Known rows, with every step that occurs
L F C Z: -0.12; 0.40; 3.15; 0.34; -0.66; -0.65; -0.22; 0.53; -2.11; -1.00; -1.10; -0.44; -4.16; 1.63; 0.35; -1.02; -0.45; 3.50; 1.04; -0.51
F C Z: 0.26; -0.29; 2.29; 0.34; -0.87; 0.45; -0.07; -0.19; -1.63; -0.49; -0.22; -0.24; -2.78; 1.07; 1.19; -0.50; 0.57; 2.74; 0.00; -0.10
F L C Z: -0.56; -0.94; 5.02; 0.58; -0.86; 0.62; -0.32; 0.32; -0.53; 0.59; -0.37; 0.15; -3.94; 0.29; 0.75; 0.10; 1.11; 2.65; -1.73; -0.45
L F C Z Q X: -1.01; 1.14; 1.01; -0.32; 1.03; 0.98; -0.62; 1.89; -0.69; -1.60; -1.03; 0.89; -4.74; 2.45; 0.46; -0.66; -0.11; 2.36; 0.97; 0.15
X Q L: -0.04; 3.07; -0.47; -1.54; 0.41; 1.15; -0.71; 0.28; 0.33; 1.29; 0.45; -1.56; 2.32; -2.54; -1.10; -0.04; -0.18; 0.17; -0.76; 0.84
F C Z Q X L: -0.81; 1.09; 0.23; -1.01; 1.11; 1.32; -0.85; 0.48; 0.00; 0.05; -0.94; 0.31; -3.99; 1.32; 0.77; 0.26; 1.31; 1.94; -0.68; -0.17
Z Q L C: 0.29; 2.87; -0.33; -1.04; 1.77; 1.51; 0.17; 1.98; 0.96; 0.50; -0.73; 1.10; 0.34; 0.36; -0.82; 0.01; 0.97; 0.88; -1.94; 1.36
L C: 0.18; 0.55; 2.61; 0.23; -0.15; 0.01; 0.20; 0.84; -0.14; 0.66; -0.43; 0.96; -1.40; 1.86; -0.60; -0.17; 0.46; 0.25; -1.11; 0.21
X L C Z Q: -0.69; 2.13; 2.32; -0.65; 1.81; -0.50; -0.62; -0.19; 0.25; 0.55; -1.44; -0.10; -2.91; 0.62; -0.85; -0.21; 0.89; 2.62; -2.83; -1.22
C Z Q L F: -0.60; 3.07; -0.57; -1.08; 2.05; 0.92; -0.28; 1.32; -0.07; -1.26; -0.64; -0.46; -1.84; -0.87; -0.85; -0.82; -0.22; 1.70; -0.52; 0.15
Q X L C Z: -0.89; 0.66; 1.08; -1.40; 1.16; 0.40; -0.86; -0.13; 0.30; 1.24; -0.21; -0.08; -4.40; 1.42; -1.60; 0.29; 0.75; -0.51; -1.50; -0.84
Z Q X L C: -1.20; 1.72; -0.99; -1.37; 2.42; 0.95; -0.53; 1.52; 1.77; 0.82; -1.10; 1.17; -2.25; 1.62; -0.86; 0.68; 1.31; -0.28; -1.74; -0.08
X Q L Z C: 1.40; 2.84; 1.29; -0.95; 0.22; 1.45; 0.47; 1.63; 0.45; 1.50; 0.70; -0.43; 1.92; -0.01; -0.99; 0.08; 0.84; 1.07; 0.21; 1.35
L F: -0.21; 0.65; 1.08; 0.14; 0.20; -1.12; -0.03; 0.71; -0.59; -0.75; -0.88; -0.03; -1.73; 0.61; -0.68; -0.55; -0.91; 1.29; 1.08; -0.37
X Q L C Z: -0.03; 3.54; 2.26; -1.53; 0.52; 1.69; -0.84; 0.50; -0.19; 1.11; 0.37; -1.18; 0.02; -1.73; -1.50; -0.63; -0.19; 1.01; -1.91; 0.59
X Q Z: -0.49; 1.76; 1.26; -0.69; 0.36; 0.43; 0.21; 0.93; -0.60; 0.88; 0.55; -0.05; 0.40; -0.10; -0.18; 0.21; 0.41; -1.81; -0.75; 0.64
X Q Z C: 0.23; 1.65; 0.27; 0.13; 0.13; 0.24; 0.50; 1.98; -1.01; 1.58; 0.91; 0.30; 0.16; 1.42; 0.17; 0.70; 1.03; -0.02; -0.18; 1.47
X L F C Z: -0.23; 1.17; 2.95; -0.32; -0.04; -2.00; -0.47; -0.87; -1.51; 0.42; -1.59; -1.57; -4.65; 0.82; -0.38; -0.46; -0.13; 3.71; -0.20; -1.76
C Z: -0.34; 0.11; 0.76; -0.10; 0.34; 0.54; -0.23; -0.49; -0.58; -0.85; 0.36; -0.57; -1.63; -0.49; 0.06; -0.58; -0.15; 0.78; -0.51; -0.53

Rows
0.21; 1.57; 1.87; -0.99; 1.66; -0.46; 0.57; 0.07; 1.82; 0.26; -1.24; 0.65; -0.56; 1.16; -0.55; 0.04; 1.19; 0.72; -1.07; -1.20 -> X L Z Q
1.16; -0.04; -0.41; 0.74; 0.34; -0.15; 1.48; 2.04; -1.58; 1.29; 0.71; 1.58; -1.31; 3.44; 0.20; 0.91; 1.82; -0.37; 0.10; 1.52 -> Q Z C
1.80; -0.24; 2.15; 0.83; -0.03; 0.19; 1.38; 1.54; 0.18; 0.45; 0.42; 1.38; -0.79; 3.85; 0.16; 0.16; 1.25; 1.34; 1.10; 0.55 -> L Z C
-0.14; 0.71; 3.55; 0.16; 0.18; 0.47; -0.17; 0.36; -0.80; -0.24; -0.13; 0.27; -2.69; 1.18; -0.53; -0.73; 0.36; 1.09; -1.87; -0.40 -> L C Z
0.26; 2.83; -0.59; -0.96; 1.12; 0.58; 0.14; 2.25; -0.01; -0.33; -1.52; 0.39; -1.07; 0.58; 0.08; -0.21; 0.43; 2.65; 0.36; 1.27 -> Z Q L F C
1.57; 0.61; 2.06; 0.02; 0.38; -1.01; 0.90; 0.18; 0.51; 1.63; -0.44; 0.22; -1.52; 2.89; -0.55; 0.61; 1.65; 1.77; 0.00; -0.73 -> X L Z C
-0.43; -1.04; 2.33; -0.47; 0.60; 2.24; 0.55; 2.13; 2.17; -0.23; -0.26; 1.72; -2.11; 1.57; 1.09; 0.71; 1.58; -0.03; 0.17; 0.36 -> F L Z Q X
-0.98; 0.81; -1.19; -1.40; 1.23; -0.68; -0.70; -0.07; 0.29; 0.82; -0.85; -0.32; -3.52; 0.79; -1.80; 0.53; -0.16; -0.82; 0.59; -1.09 -> Q X L F
1.68; 1.51; 1.44; -1.15; 0.56; 1.22; 1.06; 0.51; 0.62; 0.79; 0.36; 0.35; 0.73; 0.57; -1.50; -0.15; 0.70; -0.81; 0.08; 0.55 -> Q L Z
-1.00; 1.60; -1.08; -1.14; 1.64; 0.16; -0.59; 1.69; 0.72; 0.07; -1.66; 0.53; -3.54; 1.86; -0.14; 0.52; 0.80; 1.23; 0.14; -0.22 -> Z Q X L F C
0.87; 0.67; 3.08; -0.79; 0.68; -1.01; 0.58; -1.01; 0.75; 1.03; -0.61; -0.22; -1.17; 1.26; -1.03; 0.03; 0.86; 0.08; -0.50; -1.49 -> X L Z
0.20; 2.52; -2.55; -1.18; 1.81; 1.56; 0.11; 1.48; 1.16; 0.06; -0.48; 0.41; 1.22; -1.12; -0.30; 0.12; 0.69; 0.42; -0.78; 1.36 -> Z Q L
-1.80; 1.95; -1.01; -1.40; 2.64; 0.61; -1.10; 0.71; 0.65; -1.01; -0.96; -0.20; -4.14; 0.06; -0.86; -0.22; -0.05; 1.08; -0.45; -1.04 -> C Z Q X L F
-0.85; 0.91; 0.73; -1.19; 0.54; -0.41; -1.09; 0.08; -0.74; 0.39; -0.85; -0.64; -5.69; 1.71; -0.86; 0.01; 0.22; 1.32; 0.38; -1.20 -> Q X L F C Z
0.71; 0.01; -0.19; -0.79; 0.99; 0.31; 0.43; 0.81; 1.05; 1.68; 0.22; 0.87; -2.67; 3.27; -1.05; 1.05; 1.63; -0.64; 0.57; -0.20 -> Q X L Z C
-1.50; 1.70; -2.19; -1.47; 2.47; 0.09; -0.74; 1.28; 1.56; -0.19; -1.34; 0.33; -2.46; 0.61; -0.99; 0.45; 0.12; -0.14; 0.02; -0.51 -> Z Q X L F
0.37; 0.26; 2.84; 0.42; -0.83; -1.12; -0.08; 0.93; -1.43; -0.40; -1.23; 0.11; -2.97; 2.04; 0.50; -0.52; -0.11; 2.77; 1.38; -0.06 -> L F C
0.84; 3.06; 1.93; -1.55; 0.51; 1.57; 0.13; 0.72; 0.84; 0.87; 0.48; -0.89; 2.03; -1.09; -1.39; -0.30; 0.02; -0.34; -0.34; 0.48 -> X Q L Z
0.71; -1.58; 4.79; 0.29; -1.06; 0.55; 0.85; 0.41; 0.73; 0.44; -0.14; 0.64; -1.35; 0.77; 0.85; 0.27; 0.89; 0.98; 0.27; -0.45 -> F L Z
-0.64; 1.60; 2.27; -0.06; 1.38; 0.96; -0.24; 1.35; 0.20; -0.80; -0.76; 1.13; -2.30; 1.33; 0.01; -0.67; 0.61; 1.87; -2.06; -0.03 -> L C Z Q
-1.60; 1.49; -1.81; -1.42; 2.30; 1.39; -1.10; 0.18; 1.16; -0.55; -0.36; -0.02; -2.77; -0.17; -0.31; 0.15; 0.63; 0.08; -1.33; -0.83 -> C Z Q X L
-0.92; -0.15; 4.32; 0.27; 0.08; 1.25; -0.31; 1.24; 0.37; -0.16; -0.94; 0.70; -3.14; 0.34; 1.18; -0.01; 1.25; 2.92; -2.21; -0.01 -> F L C Z Q
-0.84; 0.32; 0.06; -0.47; 0.76; 2.19; -0.58; 1.51; -0.08; -1.01; -0.26; 0.97; -3.40; 1.74; 1.36; -0.19; 0.86; 1.37; -0.17; 0.66 -> F C Z Q X
0.78; 2.03; 1.71; -0.78; -0.21; 0.32; -0.04; 0.62; -1.69; 0.03; -0.61; -0.96; -2.89; 0.28; -0.77; -0.64; 0.02; 2.81; 0.37; 0.49 -> Q L F C Z
